Known rows, with every way that one mark hangs from another:
[U R [V [C [E [L N]]]]]: [-6.0 -25.9 -29.1 5.4 -10.2 -13.6 -6.7 10.5 14.0 -28.0 19.9 25.8 49.9 24.0 13.4 -26.9 -3.3 8.8 4.7 23.6 -4.6 1.6]
[L A]: [26.6 -11.6 -18.9 -24.3 -18.2 -26.0 1.0 10.4 -2.4 2.2 33.6 25.2 19.3 15.5 -0.7 -28.3 18.6 -11.3 1.2 2.3 -7.1 -1.5]
[N H]: [-5.8 -19.1 -11.3 -2.0 -32.0 -2.1 -0.4 6.0 11.8 1.3 15.8 29.1 5.9 18.2 -5.6 -28.0 8.0 -1.1 -7.7 -8.9 -9.5 0.5]
[H [S [L [R U]]]]: [13.7 -31.0 -23.1 -23.9 -8.4 -40.2 17.8 16.4 29.5 -21.0 23.6 23.4 16.7 53.2 24.4 -8.5 9.0 26.9 -22.0 -15.1 8.2 15.3]
[N C [H [S [L A]]]]: [12.6 -20.6 -19.8 -21.0 -31.3 -34.1 17.8 19.0 18.6 3.1 27.1 36.3 19.4 40.2 6.2 -30.8 -2.8 20.6 -8.2 1.3 -1.9 12.4]
[N [C E V] [H [S L]]]: [-13.4 -12.9 -28.6 1.3 -26.2 -12.4 15.5 21.3 38.1 -6.6 21.5 24.1 23.3 31.0 1.4 -41.2 10.5 18.4 -3.6 6.5 -7.7 4.6]
[R [U [V [C E]]]]: [-10.0 -27.8 -25.3 -23.0 -6.1 -1.6 13.7 5.0 11.5 -5.2 15.4 25.3 32.7 21.2 24.8 -24.4 9.5 -0.7 1.7 11.2 -4.9 18.6]
[V [C E [S L]]]: [22.4 -27.3 -29.1 -13.2 -6.6 8.3 13.9 15.2 10.6 -20.7 14.0 9.9 7.5 34.0 22.5 -44.9 -3.7 -3.0 4.4 16.7 12.9 3.3]
[U R [V [C [E H] S]]]: [-16.8 -29.1 -28.0 11.4 -40.2 -2.7 -5.6 -1.2 4.8 -27.4 21.7 5.9 6.6 10.7 3.8 -36.3 -12.9 5.0 -3.5 1.2 -22.1 15.4]
[V C]: [6.4 -17.8 -21.0 -31.7 -2.4 3.7 -0.8 5.9 14.5 -4.8 24.1 14.0 6.5 47.2 11.4 -34.0 4.6 -8.9 6.5 16.7 20.9 6.2]
[E C [L N R]]: [17.9 -15.8 -33.8 -10.2 16.8 -21.1 -25.5 9.7 21.5 -14.9 47.4 25.7 40.9 33.9 16.1 11.1 13.1 21.2 21.9 15.1 -4.4 20.6]
[U R [V C]]: [-24.4 -24.1 -19.0 -12.7 -25.1 -10.7 -3.4 -5.0 21.6 -18.8 23.2 15.8 19.5 29.9 7.7 -41.9 -4.3 -3.8 -3.5 7.9 7.8 7.4]
[V [C [E H L]]]: [4.9 -26.8 -26.0 -0.9 5.1 9.1 -14.2 12.0 -11.7 -9.0 23.9 24.4 20.5 32.5 7.5 -24.0 0.5 8.0 12.6 13.8 9.5 5.1]
[R [U [V [C E S]]]]: [2.8 -28.1 -28.8 -22.0 -14.7 0.7 13.3 0.6 6.6 -11.3 11.8 17.7 17.7 14.1 30.7 -25.8 7.8 4.2 -0.2 4.4 -15.1 25.7]
[E [C S V] H [L [R U]]]: [4.6 -24.0 -47.0 -2.0 11.5 -2.9 -37.8 -13.0 4.4 -10.2 54.9 25.4 -2.1 12.8 16.2 10.3 13.7 28.3 1.4 -27.6 -33.2 60.0]
[L A [N H] [R U] S]: [40.9 -31.5 -49.7 -3.6 -24.0 -58.2 15.0 23.4 8.7 -0.4 33.8 37.8 20.4 26.6 17.7 32.6 1.0 23.4 -26.7 4.2 -48.6 19.1]
[S [L A [R [U [V C]]]]]: [8.8 -49.0 -39.8 -20.6 -5.6 -30.6 13.3 1.9 8.8 -2.5 39.6 39.4 31.5 34.2 37.4 -23.1 0.6 6.9 -10.1 -1.4 -5.1 19.9]
[N C [H [S L]]]: [-4.1 -20.4 -13.9 -18.8 -31.3 -23.7 16.8 17.3 27.1 -0.8 17.1 27.5 11.4 48.8 4.7 -33.1 -1.9 23.1 -6.4 0.2 7.0 12.8]
[C V]: [-6.4 -4.9 -21.6 -17.0 -13.2 -6.6 -12.1 -0.3 20.3 -1.3 30.7 8.6 3.8 22.7 -2.5 -42.8 33.8 -13.0 -0.6 -2.2 -2.2 3.6]
[S [L A [N C] [R [U V]]]]: [15.9 -40.5 -43.1 -25.4 -15.5 -51.7 18.9 17.6 13.0 5.2 42.3 33.4 43.4 36.3 26.0 -9.6 7.5 16.8 1.9 7.1 -32.1 26.4]
[E [C S V] H [L A]]: [24.1 -12.2 -39.9 -7.3 6.0 -12.4 -44.7 -13.7 -18.7 -4.3 62.1 23.5 1.7 -2.8 6.4 -16.5 15.6 8.7 7.7 -8.5 -25.6 45.4]
[E C]: [-2.2 -2.8 -14.8 -27.3 4.8 -8.1 -8.4 3.7 24.6 -6.7 35.9 11.4 17.9 21.8 0.7 -19.7 12.4 -7.0 15.4 15.5 11.0 17.2]
[L A [N H] R S]: [35.7 -27.6 -43.6 7.6 -36.5 -57.3 4.5 20.9 7.2 -1.3 38.7 25.7 18.3 25.8 9.0 15.6 4.2 19.3 -14.5 14.6 -40.4 1.0]
[U R [V [C [E L]]]]: [-17.7 -24.6 -22.4 6.3 -13.9 -3.4 -5.8 1.1 11.8 -25.2 16.7 28.8 44.0 16.9 11.4 -38.9 -1.3 5.9 5.0 12.3 8.8 -2.0]

Rows:
[-14.5 -13.8 -30.2 -8.3 -17.9 -19.4 4.4 19.1 18.7 -4.0 32.1 4.8 13.6 35.7 -7.8 -39.7 16.5 13.0 4.6 8.5 -7.3 14.4] -> [N [C [E [H [S L]]] V]]
[9.4 -35.6 -21.4 -3.5 -17.2 -22.7 4.3 20.0 12.5 -6.3 19.2 28.0 17.4 37.9 6.1 -27.5 -2.4 0.4 -14.4 6.0 -9.2 2.4] -> [S [L [N H]]]
[50.0 -28.9 -43.9 -3.3 -3.6 -7.8 -15.3 17.0 -24.2 -14.2 33.3 24.1 15.8 23.4 17.7 -11.5 -5.1 11.0 11.1 17.0 -25.3 18.8] -> [V [C [E H [L A N]] S]]
[33.4 -35.0 -39.2 6.1 -11.3 -41.4 -28.4 11.5 -23.9 -2.0 52.3 35.3 26.2 27.7 4.1 11.0 10.0 22.9 2.6 -7.4 -38.3 15.3] -> [E H [L A N R]]
[44.5 -11.2 -55.8 -7.1 9.1 -25.3 -35.5 -0.7 13.7 -15.9 66.3 25.1 28.0 11.9 23.7 2.4 23.3 17.7 16.3 5.6 -36.3 33.4] -> [E [C S V] [L A N R]]
[-2.9 -14.4 -31.8 18.1 -6.5 -19.9 -20.2 6.6 -15.3 -4.8 25.8 11.2 12.5 9.5 -4.2 -22.6 28.2 12.2 -3.4 6.8 -7.1 4.9] -> [C [E H [L S]] V]
[5.5 -22.1 -23.5 -5.4 -29.5 -8.5 13.5 19.0 -2.5 -2.0 20.0 3.2 0.0 22.6 -5.1 -37.4 1.7 11.0 13.6 2.2 -15.1 15.8] -> [N [C [E H] [S L]]]
[37.7 -26.0 -38.9 0.2 -37.2 -50.0 -0.9 22.7 22.9 -13.1 43.8 34.7 27.3 33.7 12.9 10.5 4.7 25.5 -12.2 -1.5 -46.0 3.7] -> [L A [N [H S]] R]
[5.6 -42.1 -39.2 -8.5 0.7 -12.9 13.0 21.6 16.6 -22.0 27.7 22.4 16.1 54.3 22.7 -6.2 -11.5 22.5 -11.5 3.0 0.4 19.9] -> [V [C [E [H [S [L [R U]]]]]]]
[-3.4 -2.8 -38.6 2.3 -10.9 -17.9 0.9 14.2 18.5 2.0 28.3 12.4 29.2 25.0 3.5 -20.0 34.2 22.9 20.3 15.0 0.2 1.9] -> [N [C [E [L R S]] V]]
[32.4 -16.7 -22.9 -15.8 0.3 -42.6 -10.0 15.1 -9.9 -7.2 16.8 16.3 22.4 37.9 12.0 -4.8 19.7 17.3 -3.6 21.0 10.2 5.0] -> [E [L N S]]
[-10.1 -24.3 -21.6 -11.1 -35.9 -6.1 -3.7 -9.6 16.9 -24.9 20.4 8.6 3.0 22.7 13.2 -43.6 -5.7 1.4 -5.2 -0.1 -4.7 16.2] -> [U R [V [C S]]]
[2.5 -4.9 -40.5 3.1 -27.8 -28.6 10.9 26.9 24.1 3.3 19.9 7.0 17.2 25.0 -4.8 -12.2 15.3 11.9 1.5 34.9 -27.7 7.7] -> [L [N [C E V] H] S]
[11.9 -25.0 -25.9 -6.5 3.2 -3.7 -12.3 14.8 -4.8 -18.8 24.8 22.7 21.1 42.8 13.2 -18.3 -0.1 20.7 4.4 12.7 14.6 8.9] -> [V [C [E [H S] L]]]
[2.7 -15.6 -40.0 8.8 6.3 -1.9 -6.9 10.1 19.3 -10.8 27.4 34.7 37.8 11.2 11.8 -11.2 36.2 14.0 2.5 -11.9 -17.3 4.4] -> [C [E [L [R U]]] V]
[35.7 -20.3 -45.3 4.3 3.1 -47.0 -17.1 11.2 5.1 -7.1 51.5 40.2 38.7 19.5 21.3 26.4 2.2 30.5 2.0 22.1 -19.9 20.9] -> [E C [L A [N H] R S]]
[-9.7 -37.7 -31.9 20.4 -18.4 -33.4 -3.7 4.6 -18.6 -6.1 20.9 23.3 29.7 8.1 14.8 6.4 16.2 35.1 -5.9 -5.5 -19.3 13.6] -> [C [E H [L [R [U V]] S]]]
[33.7 -20.9 -28.2 -7.2 -27.0 -30.6 -1.4 20.1 2.3 1.9 33.4 36.8 24.7 17.4 -0.9 -10.5 4.9 -3.8 -7.8 8.6 -38.9 3.2] -> [L A [N H]]
[2.5 -12.6 -32.9 12.3 -32.0 2.3 -14.4 3.9 -1.5 -12.9 28.4 -3.5 -12.7 -1.0 -8.1 -35.8 23.8 -1.0 -0.4 -10.9 -38.1 13.3] -> [C [E H] S V]
[10.6 -18.2 -16.7 6.3 -11.6 -21.2 -13.6 17.6 -10.9 -17.8 19.0 22.3 25.8 21.7 0.0 -13.6 14.6 25.2 -0.4 -3.0 -1.8 1.8] -> [C [E [H S] L]]
[27.9 -29.3 -40.1 -20.5 -16.0 -45.7 12.6 26.2 16.7 3.4 45.5 24.4 32.7 46.5 10.6 -16.5 6.5 9.1 8.9 14.5 -18.1 7.3] -> [S [L A [N C] R]]
[5.6 -9.6 -22.6 -7.4 -36.1 -1.9 5.8 16.5 -1.3 0.1 20.6 -0.5 -2.9 15.4 -12.9 -27.7 8.6 9.9 20.6 1.5 -26.3 17.1] -> [N [C [E H] S]]
[5.2 -39.6 -38.7 -11.6 -14.4 -25.9 21.1 26.4 31.0 2.7 25.9 38.3 23.6 50.3 13.1 -0.5 -6.2 21.7 -6.9 -3.9 -27.4 24.4] -> [S [L [N C H] [R U]]]
[31.4 -21.9 -17.0 -29.6 -13.8 -49.0 10.0 16.1 8.6 -15.1 30.1 23.9 21.5 40.2 15.4 -32.9 10.3 9.1 -16.8 2.5 13.2 2.0] -> [H [S [L A]]]
[2.4 -44.7 -27.9 -2.7 -36.3 -44.1 13.6 3.6 16.1 -9.7 29.5 47.7 27.5 23.6 28.9 -13.0 0.7 28.6 -29.5 -20.6 -24.3 17.5] -> [N [H [S [L A [R [U V]]]]]]
[1.1 -14.4 -37.1 -6.5 20.3 -14.6 -48.7 0.5 0.7 -5.2 56.7 17.9 18.2 24.9 0.0 -4.8 14.8 9.4 10.4 11.6 -18.3 39.5] -> [E [C V] H [L N]]
[-10.5 -29.8 -21.9 -35.0 -6.6 -6.9 6.1 -3.6 9.7 -1.5 19.3 24.2 19.5 31.2 26.9 -24.5 8.7 0.1 -4.0 4.2 0.9 28.5] -> [R [U [V C]]]
[-15.1 -49.1 -34.8 12.8 -34.9 -6.3 -3.7 -4.2 -1.7 -15.7 29.2 4.7 8.9 21.8 27.4 -38.5 -3.4 14.7 4.4 3.2 -17.0 13.3] -> [U [V [C [E H] [S [L R]]]]]
